Each row comes from the steps of one path. Every step used is in the known rows, and no mark comes twice. Write the path behind each row, first mark first.
Known rows
luzes/mobe/vuku/gola/ridab/mavaki: -1.36; -0.06; -4.86; +5.46; +2.49; +2.22; +1.44; -0.19; +3.56; -2.08; -0.46; +1.52; +2.34; +1.98; -3.05; -2.68; -6.10; -0.58; +2.94
ridab/mavaki/luzes: -0.09; +2.67; -2.95; +3.19; +4.20; +0.11; -0.29; -0.61; +2.03; -0.37; -0.39; +4.08; +0.84; +0.39; -2.11; -0.52; -1.24; +1.09; +1.15
luzes/mobe/vuku/gola/ridab: -1.40; -0.33; -2.78; +2.81; +0.74; +3.24; +0.49; -0.61; +2.60; -2.54; -0.13; -0.45; +2.55; +2.55; -2.16; -2.72; -4.51; -0.70; +2.97
mobe/luzes: -0.69; +1.35; -2.95; +1.24; +0.88; -0.49; -0.90; -0.31; +2.00; -1.27; +0.44; +0.36; +1.46; +0.35; -1.83; -0.13; +2.47; +0.38; +1.15
luzes/mobe: +0.83; +0.48; +0.42; +1.42; -0.17; +2.14; +0.84; -0.67; +2.87; -1.46; -1.07; +0.07; +2.06; +1.33; -1.62; -0.70; -1.87; +0.76; +1.76
gola/ridab/mobe: +0.41; +0.47; -3.34; -1.00; +2.47; +2.88; -0.49; -0.20; +5.23; -2.45; -0.56; +5.72; +2.18; +2.13; -1.50; -2.30; -1.69; -0.14; +0.56
luzes/mavaki: -0.74; +2.07; +0.35; +0.92; -0.83; +1.13; +0.51; -0.73; +1.14; -1.92; -0.31; +2.78; +1.28; +0.08; -2.73; -1.16; -1.86; -0.27; +2.08
vuku/mobe/luzes: -0.14; +0.82; -2.01; +1.96; -0.63; +0.50; +0.40; +0.00; +2.12; -0.83; +0.53; -2.61; +1.87; -0.06; -1.83; -1.46; +0.91; +0.00; +1.42
nako/mavaki: -1.27; +1.02; -2.76; -0.31; +1.22; +1.74; -0.57; -1.27; +0.70; -1.98; +0.20; +0.12; +0.68; -1.38; -2.12; -1.85; -0.07; -0.26; +2.14
luzes/mavaki/ridab: -0.71; +2.89; +0.08; +0.54; +0.19; +2.74; -0.26; -1.01; +1.87; -2.11; -0.98; +5.24; +1.58; +1.96; -3.28; -0.26; -3.01; -1.69; +2.71
mobe/vuku: -1.07; +1.81; -1.64; +0.94; -0.08; +1.32; +0.14; -0.36; +2.13; -2.22; +0.63; +0.82; +1.52; +0.95; +0.39; -2.17; +0.73; +0.73; +1.49
gola/ridab/mobe/vuku: -0.68; +0.94; -4.43; -0.09; +2.57; +2.96; -0.05; +0.36; +5.86; -2.84; -0.37; +5.13; +2.12; +2.40; -0.77; -2.92; -1.11; +0.12; +1.30
gola/ridab/mavaki/luzes: -0.66; +2.69; -4.24; +2.64; +5.40; +1.68; -1.05; -1.23; +3.65; -1.21; -0.21; +6.38; +1.09; +1.30; -3.13; -1.66; -1.92; -0.31; +1.52
nako/mavaki/ridab/gola: -2.06; +1.78; -5.29; -0.58; +3.22; +1.80; -1.76; -2.35; +0.46; -2.29; -0.99; +6.23; +1.20; +1.71; -1.33; -1.50; -1.78; -1.94; +2.52
vuku/gola/ridab/mobe/luzes/mavaki/nako: -2.51; +1.14; -6.48; +1.05; +1.00; +1.37; -0.44; +1.19; +1.91; -1.79; -1.25; +5.09; +2.41; +2.49; -6.26; -1.76; -4.75; -0.66; +3.10
nako/mavaki/luzes/mobe/vuku/gola/ridab: -2.80; +0.29; -5.40; +3.56; +4.88; +3.52; -0.92; -1.15; +1.78; -1.68; -0.68; -0.94; +1.36; +0.68; -4.67; -2.42; -4.66; -1.08; +4.92
gola/ridab: -0.45; +1.35; -1.63; -0.61; +0.91; +2.92; -0.84; -1.66; +3.02; -2.71; +0.55; +3.08; +1.74; +1.38; -1.41; -2.55; -0.43; -0.92; +0.86
gola/ridab/mavaki: -0.36; +1.60; -3.71; +1.78; +2.76; +1.72; -0.03; -1.17; +3.86; -2.24; +0.23; +5.34; +1.53; +0.84; -2.15; -2.49; -1.99; -0.70; +0.71

Write each row's path
-0.73; -0.44; -3.91; +1.51; +0.79; +0.83; +0.61; +1.16; +1.66; -1.69; +0.07; +1.14; +2.18; +1.66; -0.01; -2.24; -3.23; +1.15; +1.38 : ridab/mobe/vuku/gola
-1.75; +1.51; -3.44; +3.20; +4.29; +2.36; -0.18; -0.63; +2.75; -1.00; -1.49; -1.16; +0.76; -0.16; -3.42; -1.09; -1.64; +0.63; +4.51 : nako/mavaki/luzes/mobe/vuku
-0.08; -0.83; -4.21; +0.08; +1.88; +2.35; -0.53; -0.04; +2.62; -2.23; -0.07; +3.69; +2.42; +2.24; -1.63; -2.55; -4.31; -0.45; +0.82 : vuku/gola/ridab/mobe
-2.16; +0.78; -5.88; +3.89; +2.49; +1.32; +0.37; -0.43; +2.17; -2.39; +1.04; +2.75; +1.71; +1.34; -1.70; -3.42; -4.24; -0.80; +1.82 : mobe/vuku/gola/ridab/mavaki
-0.26; +0.90; -4.45; -1.07; +3.57; +3.50; -0.88; -0.22; +3.55; -1.95; -1.56; +4.78; +1.41; +1.14; -2.76; -0.83; -2.40; -0.94; +2.46 : nako/mavaki/ridab/mobe
+0.64; +1.52; +0.19; +2.42; +2.42; +1.94; -0.23; -0.80; +2.72; -0.41; -1.57; +0.90; +1.66; +1.58; -2.58; +0.24; -1.67; +1.16; +2.33 : mavaki/luzes/mobe
-0.51; +1.90; -1.19; +3.18; +2.65; +1.90; +0.21; -0.28; +3.36; -0.81; -1.30; +0.26; +1.64; +1.82; -1.73; -0.66; -1.40; +1.29; +2.99 : mavaki/luzes/mobe/vuku
-1.35; +2.05; -3.11; +0.37; +3.92; +1.67; -1.53; -1.40; +0.50; -1.01; -0.21; +1.07; +0.30; -1.07; -2.88; -1.17; -0.02; +0.11; +2.71 : nako/mavaki/luzes
-0.75; -0.88; -6.82; +1.32; +2.97; +0.57; -1.06; +0.56; +3.22; -1.57; +0.13; +3.06; +2.37; +1.93; -3.17; -1.23; -1.89; -0.58; +1.35 : vuku/gola/ridab/mobe/luzes
-2.24; +2.75; -5.06; +2.06; +2.43; -0.68; -1.30; -1.11; +1.61; -1.56; -1.40; +7.86; +1.74; +2.84; -3.48; +0.68; -1.11; -2.12; +2.90 : mobe/luzes/mavaki/ridab/gola
-1.55; -0.20; -6.06; +2.36; +2.62; +0.34; -0.34; +0.85; +3.02; -1.71; -0.55; +4.45; +2.13; +1.33; -5.55; -0.89; -4.00; -1.34; +2.61 : vuku/gola/ridab/mobe/luzes/mavaki
-0.94; +2.25; -4.47; +5.12; +5.78; +2.48; +0.42; -0.46; +5.97; -1.28; -1.49; +4.29; +1.64; +2.23; -3.48; -1.49; -3.45; +0.14; +3.21 : gola/ridab/mavaki/luzes/mobe/vuku
-0.60; +1.18; -2.09; +2.11; +3.92; +2.41; -0.65; -1.14; +1.98; -0.63; -1.70; -0.47; +0.84; -0.55; -4.08; -0.32; -2.01; +0.38; +3.71 : nako/mavaki/luzes/mobe
-0.22; +0.36; -5.92; +0.16; +3.50; +1.00; -0.99; +0.38; +5.77; -1.86; -0.52; +4.82; +2.12; +1.69; -2.98; -0.86; +0.72; -0.31; +1.17 : gola/ridab/mobe/luzes
-1.15; +1.86; -2.78; -0.51; +2.07; +3.48; -1.35; -1.55; +1.36; -2.20; -0.46; +2.30; +1.02; +0.61; -2.58; -1.05; -1.14; -1.69; +2.78 : nako/mavaki/ridab
-1.02; +1.01; -5.14; +1.19; +3.22; +0.92; -0.27; +0.70; +5.71; -1.92; -1.12; +6.33; +1.91; +1.32; -5.31; -0.59; -1.34; -1.02; +2.39 : gola/ridab/mobe/luzes/mavaki
+0.35; +1.23; -4.76; +0.66; +3.23; +1.15; -1.13; +0.77; +4.85; -1.21; -1.38; +5.35; +2.17; +2.97; -2.45; +1.00; +0.15; -0.29; +1.56 : mavaki/ridab/mobe/luzes
-1.04; +2.36; -2.54; +1.24; +1.96; +2.74; +0.51; +0.92; +4.72; -2.24; -1.82; +6.99; +2.04; +3.06; -2.81; -0.74; -3.89; -0.73; +3.08 : luzes/mavaki/ridab/mobe/vuku
-1.63; +2.80; -2.36; +0.60; +1.26; +1.13; -0.76; -1.72; +1.03; -2.14; -1.47; +9.09; +1.83; +3.20; -2.09; -0.74; -3.48; -1.90; +2.46 : luzes/mavaki/ridab/gola
-1.45; +2.31; -4.63; +0.62; +0.22; +0.27; +0.23; +1.63; +2.85; -1.10; -2.01; +4.72; +1.94; +1.71; -5.09; -0.32; -1.54; +1.10; +2.70 : ridab/mobe/luzes/mavaki/nako
-2.32; +1.87; -6.42; +4.60; +5.31; +1.13; -0.59; -0.55; +1.89; -1.43; +0.61; +3.68; +1.31; +1.52; -2.56; -2.67; -3.91; -0.35; +2.42 : mobe/vuku/gola/ridab/mavaki/luzes
-3.04; +2.11; -6.40; +2.56; +0.92; +2.23; +0.41; -0.06; +0.98; -2.52; +0.28; +3.11; +1.99; +2.49; -2.45; -4.27; -4.77; -0.11; +2.30 : mobe/vuku/gola/ridab/mavaki/nako
-1.17; +0.90; -3.91; +6.77; +3.89; +0.37; +1.06; +0.46; +1.55; -0.23; -1.08; +0.35; +1.65; +1.41; -2.82; -0.68; -5.65; +1.22; +3.18 : ridab/mavaki/luzes/mobe/vuku/gola
+0.69; +1.80; -2.08; +4.76; +4.12; +0.84; +0.68; -0.28; +3.54; -0.03; -1.82; +2.89; +1.40; +1.15; -3.34; +0.28; -3.48; +1.31; +2.02 : ridab/mavaki/luzes/mobe
